Each row was made from one small tree. The marks that hang from a mark follow it in brackets, in alphabetical order. Every link used is in the known rows. Write each row's tree.
Known rows
U(Z): [-0.22,  0.09,  0.13,  0.30, -0.19,  0.00, -0.08, -0.04, -0.18, -0.16,
 -0.26,  0.01,  0.01, -0.16, -0.09, -0.02,  0.06,  0.13, -0.02,  0.13,
  0.02, -0.38, -0.01]
R(B G): [ 0.01,  0.17, -0.14,  0.52, -0.13, -0.02,  0.15, -0.04, -0.18,  0.19,
  0.01, -0.24,  0.03,  0.08, -0.14,  0.07, -0.13, -0.07,  0.23,  0.16,
  0.05, -0.40,  0.05]
C(E(V) Q(G(R(B)))): [ 0.09, -0.05,  0.01, -0.46,  0.12,  0.27, -0.21,  0.25,  0.31, -0.05,
 -0.02, -0.11, -0.29,  0.41, -0.18, -0.01, -0.12, -0.21, -0.01,  0.01,
 -0.01, -0.07, -0.07]
B(R(C(E(V) Q(G)))): [-0.23, -0.11,  0.22, -0.06,  0.33,  0.32, -0.43,  0.14,  0.03, -0.07,
  0.02,  0.06,  0.13,  0.12, -0.02, -0.03,  0.12, -0.01, -0.20,  0.02,
 -0.01,  0.38, -0.07]
B(R(C(E(V)) G(Q))): [-0.14,  0.05,  0.15,  0.48,  0.40, -0.04, -0.13, -0.07, -0.05,  0.09,
  0.16,  0.12,  0.10, -0.28,  0.09, -0.08,  0.07,  0.04,  0.06, -0.36,
 -0.08,  0.24, -0.14]
G(Q R(B C)): [ 0.34,  0.08, -0.31, -0.43, -0.30, -0.30,  0.53, -0.23,  0.64, -0.07,
  0.01,  0.15,  0.00, -0.38,  0.15,  0.37, -0.07,  0.08,  0.13,  0.28,
 -0.03,  0.16,  0.04]
Q(G): [ 0.11, -0.01,  0.13,  0.13, -0.21,  0.14, -0.22, -0.07, -0.18, -0.10,
 -0.31, -0.17,  0.05, -0.40, -0.21,  0.06,  0.10,  0.05, -0.10,  0.02,
  0.18, -0.09,  0.02]
C(E Q(G)): [-0.06, -0.18,  0.22, -0.14,  0.08,  0.26, -0.29,  0.19, -0.27, -0.02,
 -0.07, -0.02, -0.08,  0.25, -0.12, -0.12,  0.07, -0.03, -0.15,  0.01,
  0.15, -0.03,  0.10]
E(V): [-0.21,  0.11,  0.15,  0.21, -0.16,  0.14, -0.16, -0.02,  0.01,  0.02,
 -0.18, -0.25,  0.08, -0.39, -0.13, -0.01,  0.19, -0.02, -0.06,  0.23,
 -0.12, -0.13, -0.12]
Q(C(E) G): [ 0.16, -0.31,  0.23,  0.00, -0.08,  0.14, -0.43, -0.07, -0.47, -0.07,
 -0.11, -0.06,  0.08,  0.05, -0.04, -0.12, -0.04, -0.01, -0.18, -0.27,
  0.20,  0.03,  0.02]
N(V): [-0.11,  0.12,  0.11,  0.11, -0.31,  0.12,  0.01, -0.11, -0.25,  0.04,
 -0.32, -0.38,  0.13, -0.31, -0.26,  0.00,  0.12,  0.05, -0.05,  0.02,
 -0.01,  0.01, -0.12]
Q(G(R)): [ 0.24, -0.01, -0.01, -0.10, -0.39,  0.19, -0.13, -0.11,  0.24, -0.19,
 -0.38, -0.13, -0.23, -0.59, -0.28,  0.18, -0.06,  0.00, -0.12, -0.04,
  0.13, -0.04, -0.02]
C(Q(G)): [-0.01, -0.04,  0.12, -0.14, -0.06,  0.24, -0.23,  0.11, -0.11,  0.01,
 -0.09, -0.04,  0.01, -0.09, -0.24,  0.09,  0.14,  0.00, -0.13,  0.48,
  0.15, -0.06,  0.10]
C(E Q): [-0.21, -0.11,  0.15, -0.08,  0.00,  0.23, -0.03,  0.19, -0.13,  0.03,
  0.05, -0.04, -0.05,  0.26, -0.04, -0.12,  0.05, -0.01, -0.10,  0.17,
 -0.01, -0.04,  0.11]
N(E): [-0.02,  0.09,  0.04,  0.27, -0.36, -0.02, -0.01, -0.11,  0.03,  0.00,
 -0.17,  0.00, -0.02, -0.40, -0.25,  0.13,  0.07,  0.06,  0.00, -0.04,
  0.09,  0.24, -0.01]
U(G(R) Z): [-0.15,  0.28,  0.03,  0.35, -0.35, -0.09,  0.10, -0.05,  0.21, -0.22,
 -0.33,  0.04, -0.22, -0.35, -0.14, -0.04, -0.08,  0.04, -0.03, -0.68,
 -0.11, -0.42, -0.04]
Q(C(E)): [ 0.01, -0.23,  0.15,  0.02, -0.14,  0.11, -0.16, -0.05, -0.36, -0.03,
  0.02, -0.08,  0.09,  0.04,  0.08, -0.12, -0.05,  0.02, -0.13, -0.09,
  0.04,  0.01,  0.04]
U(G(Q(C) R) Z): [ 0.26,  0.14,  0.07,  0.08, -0.29, -0.32,  0.12, -0.15,  0.17, -0.16,
 -0.04,  0.34, -0.12, -0.54,  0.01,  0.00, -0.07,  0.05, -0.03, -0.49,
  0.00, -0.21, -0.04]
U(G Z): [-0.25,  0.28,  0.17,  0.62, -0.22, -0.11,  0.02, -0.02, -0.23, -0.10,
 -0.26,  0.05,  0.05, -0.18, -0.06, -0.15,  0.11,  0.09, -0.01, -0.60,
 -0.07, -0.48, -0.01]
Q(C(E) G(R(B))): [ 0.47, -0.23, -0.06, -0.32, -0.20,  0.08, -0.14, -0.07,  0.03, -0.13,
 -0.08, -0.08, -0.17,  0.17, -0.07,  0.08, -0.33, -0.13, -0.03, -0.33,
  0.18, -0.02,  0.01]
C(E(V) Q): [-0.31, -0.06,  0.20, -0.12,  0.16,  0.27, -0.20,  0.27, -0.09,  0.07,
  0.08, -0.08, -0.03,  0.24, -0.05, -0.21,  0.17, -0.08, -0.10,  0.27,
 -0.14, -0.06, -0.04]
B(R(C(E Q(G)))): [-0.08, -0.17,  0.13, -0.06,  0.16,  0.27, -0.25,  0.08, -0.02, -0.07,
 -0.01,  0.16,  0.07,  0.14,  0.00,  0.05,  0.03,  0.07, -0.21, -0.08,
  0.12,  0.36,  0.07]
R(B C(E) G): [-0.10,  0.01, -0.21,  0.35,  0.18, -0.09,  0.20, -0.03, -0.32,  0.16,
  0.10, -0.17,  0.12,  0.48,  0.16, -0.06, -0.12,  0.00,  0.18, -0.08,
 -0.03, -0.12,  0.05]
U(G): [-0.11,  0.24,  0.10,  0.45, -0.36, -0.03,  0.11, -0.07, -0.10,  0.03,
 -0.18, -0.14,  0.08, -0.41, -0.07, -0.08,  0.11,  0.01, -0.07, -0.54,
 -0.04, -0.24,  0.03]
B(R(C(E) G(Q))): [-0.01, -0.01,  0.08,  0.50,  0.21, -0.09,  0.06, -0.09, -0.07,  0.04,
  0.12,  0.19,  0.08, -0.28,  0.13,  0.01, -0.07,  0.12,  0.03, -0.41,
  0.06,  0.24,  0.00]

Write each row's tree
[ 0.32, -0.19,  0.03, -0.27, -0.01,  0.15, -0.33, -0.01,  0.14, -0.09,
 -0.07, -0.16, -0.15,  0.18, -0.06, -0.02, -0.22, -0.21, -0.05, -0.29,
  0.06,  0.01, -0.16]	Q(C(E(V)) G(R(B)))
[-0.19,  0.03,  0.07,  0.30,  0.42, -0.17, -0.05,  0.00, -0.23,  0.15,
  0.15,  0.02,  0.16, -0.06,  0.18, -0.19,  0.21,  0.04,  0.11, -0.07,
 -0.07,  0.11, -0.10]	R(C(E(V)) G(Q))
[-0.09, -0.04, -0.06, -0.29,  0.00,  0.10, -0.13,  0.05, -0.11, -0.01,
  0.00,  0.04,  0.18, -0.03, -0.03,  0.13,  0.22,  0.08, -0.14,  0.72,
  0.10,  0.25,  0.11]	R(C(Q(G)))
[ 0.10,  0.30,  0.08,  0.23, -0.29, -0.31,  0.23, -0.11,  0.35, -0.18,
 -0.22,  0.28, -0.22, -0.58, -0.06,  0.01,  0.00,  0.08,  0.03, -0.67,
  0.00, -0.36, -0.03]	U(G(Q R) Z)
[-0.27, -0.13,  0.13, -0.28,  0.36,  0.20, -0.37,  0.18, -0.17, -0.02,
  0.06, -0.02,  0.14,  0.31,  0.06, -0.15,  0.27, -0.02, -0.16,  0.31,
 -0.06,  0.27, -0.06]	R(C(E(V) Q(G)))
[-0.25,  0.12, -0.16,  0.36,  0.10,  0.17,  0.01,  0.02, -0.02,  0.14,
  0.24,  0.08,  0.07, -0.16, -0.10,  0.12, -0.02,  0.07, -0.04,  0.54,
 -0.02,  0.15,  0.06]	B(R(C(Q) G))
[ 0.36, -0.23,  0.07, -0.34, -0.20, -0.09,  0.07, -0.14,  0.20, -0.14,
  0.05,  0.17, -0.20, -0.39,  0.07,  0.02, -0.15,  0.02, -0.08, -0.22,
  0.07,  0.15,  0.02]	G(Q(C(E)) R)
[ 0.24, -0.12, -0.19, -0.32, -0.10,  0.01,  0.08, -0.07,  0.25, -0.14,
 -0.21, -0.07, -0.09,  0.21,  0.08,  0.13, -0.17, -0.02,  0.01, -0.27,
  0.07,  0.13,  0.01]	Q(G(R(B C(E))))
[-0.12, -0.08, -0.01, -0.34,  0.36,  0.10, -0.19,  0.21, -0.06,  0.07,
  0.11, -0.05,  0.18,  0.68,  0.12, -0.06,  0.13, -0.10,  0.00,  0.31,
 -0.02,  0.16, -0.03]	R(B C(E(V) Q(G)))
[ 0.52, -0.19, -0.08, -0.43, -0.19, -0.18,  0.23, -0.12,  0.30, -0.05,
  0.12,  0.14, -0.13, -0.05,  0.11,  0.12, -0.29, -0.06,  0.07, -0.22,
  0.07,  0.01,  0.02]	G(Q(C(E)) R(B))
[ 0.13, -0.04, -0.12, -0.26,  0.07,  0.05, -0.11, -0.02,  0.32, -0.13,
 -0.18, -0.15, -0.06,  0.22,  0.06,  0.04, -0.08, -0.11,  0.02, -0.16,
 -0.06,  0.15, -0.15]	Q(G(R(B C(E(V)))))
[-0.02,  0.28,  0.25,  0.47, -0.12, -0.35,  0.13, -0.05, -0.10, -0.08,
 -0.16,  0.26,  0.04, -0.36,  0.01, -0.10,  0.16,  0.13,  0.05, -0.63,
  0.00, -0.38,  0.00]	U(G(Q) Z)
[ 0.14,  0.16, -0.25,  0.21,  0.06, -0.37,  0.38, -0.15, -0.06,  0.19,
  0.20,  0.05,  0.23, -0.02,  0.13,  0.17,  0.01,  0.07,  0.28,  0.29,
  0.02, -0.04,  0.06]	R(B C G(Q))
[ 0.00,  0.11, -0.12,  0.27,  0.07, -0.29,  0.20, -0.13, -0.13,  0.13,
  0.11,  0.09,  0.17, -0.43,  0.08,  0.08,  0.16,  0.15,  0.11,  0.32,
  0.02,  0.09,  0.05]	R(C G(Q))
[ 0.18, -0.06,  0.09,  0.22,  0.34, -0.20, -0.09,  0.00, -0.31,  0.24,
  0.33, -0.02,  0.10,  0.28,  0.10, -0.18, -0.12, -0.14,  0.22, -0.15,
  0.00, -0.17, -0.09]	R(B G(Q(C(E(V)))))
[-0.19, -0.11,  0.29, -0.12,  0.25,  0.31, -0.48,  0.25, -0.23,  0.01,
 -0.04, -0.10, -0.04,  0.26, -0.14, -0.19,  0.19, -0.11, -0.15,  0.09,
  0.01, -0.03, -0.05]	C(E(V) Q(G))
[ 0.21, -0.02,  0.02,  0.27, -0.04, -0.18, -0.02, -0.14, -0.35,  0.18,
  0.22,  0.07,  0.08, -0.42, -0.05,  0.01, -0.01,  0.04,  0.07,  0.28,
  0.10, -0.08,  0.03]	R(G(Q(C)))
[-0.35,  0.07, -0.17,  0.07,  0.47,  0.05,  0.02,  0.22, -0.19,  0.26,
  0.37, -0.14,  0.12,  0.80,  0.11, -0.14,  0.02, -0.12,  0.18,  0.43,
 -0.19, -0.05, -0.03]	R(B C(E(V) Q) G)
[-0.34,  0.12, -0.08, -0.05,  0.07, -0.07,  0.17,  0.14,  0.18, -0.15,
 -0.02,  0.26, -0.17,  0.38,  0.12, -0.17, -0.01,  0.05, -0.09, -0.37,
 -0.17, -0.07,  0.04]	U(G(R(C(E Q))) Z)
[-0.15,  0.15, -0.35,  0.00,  0.10, -0.04,  0.26,  0.05, -0.08,  0.27,
  0.31, -0.05,  0.14,  0.42,  0.01,  0.11, -0.02, -0.02,  0.19,  0.90,
 -0.05, -0.06,  0.12]	R(B C(Q) G)
[ 0.09, -0.05, -0.29, -0.28, -0.22, -0.04,  0.35, -0.12,  0.35, -0.12,
 -0.09, -0.08, -0.09,  0.18,  0.15,  0.12, -0.20,  0.00,  0.05, -0.10,
 -0.07,  0.13,  0.03]	G(R(B C(E)))
[ 0.15,  0.01, -0.15, -0.46,  0.10, -0.21,  0.27, -0.09,  0.51, -0.06,
  0.04,  0.05, -0.02,  0.00,  0.23,  0.09, -0.02, -0.03,  0.11, -0.10,
 -0.15,  0.21, -0.11]	G(Q R(B C(E(V))))
[-0.36, -0.04, -0.10,  0.10,  0.32,  0.07,  0.04,  0.16, -0.30,  0.20,
  0.26,  0.00,  0.06,  0.42,  0.06, -0.15,  0.07,  0.02,  0.00,  0.42,
 -0.07,  0.09,  0.12]	R(C(E Q) G)
[ 0.00, -0.07, -0.33, -0.59, -0.09,  0.06,  0.36,  0.10,  0.45, -0.06,
  0.14,  0.04, -0.11,  0.48,  0.13,  0.13, -0.17, -0.04,  0.03,  0.35,
 -0.08,  0.15,  0.10]	G(R(B C(E Q)))
[ 0.22, -0.12, -0.06, -0.44, -0.03,  0.21, -0.02,  0.16,  0.27, -0.08,
 -0.07, -0.02, -0.34,  0.43, -0.16,  0.12, -0.22, -0.14,  0.01, -0.02,
  0.13, -0.10,  0.08]	C(E Q(G(R(B))))
[-0.07, -0.03, -0.02,  0.31,  0.24, -0.23,  0.12, -0.10, -0.29,  0.11,
  0.13,  0.09,  0.12, -0.08,  0.19, -0.08,  0.09,  0.12,  0.12, -0.15,
  0.01,  0.12,  0.06]	R(C(E) G(Q))
[ 0.40, -0.12,  0.01, -0.42, -0.02, -0.15,  0.06, -0.07,  0.34, -0.03,
  0.15,  0.06, -0.13, -0.06,  0.11,  0.02, -0.20, -0.13,  0.06, -0.13,
 -0.06,  0.04, -0.12]	G(Q(C(E(V))) R(B))
[-0.11,  0.04, -0.30, -0.54, -0.25,  0.09,  0.27,  0.01,  0.49, -0.06,
  0.03,  0.06, -0.10, -0.26, -0.04,  0.24,  0.05,  0.06, -0.12,  0.87,
 -0.09,  0.24,  0.08]	G(R(C(Q)))
[-0.06,  0.06, -0.07,  0.24,  0.45, -0.27,  0.14, -0.01, -0.15,  0.20,
  0.24, -0.02,  0.17,  0.26,  0.22, -0.12,  0.05, -0.03,  0.26, -0.09,
 -0.11,  0.01, -0.09]	R(B C(E(V)) G(Q))
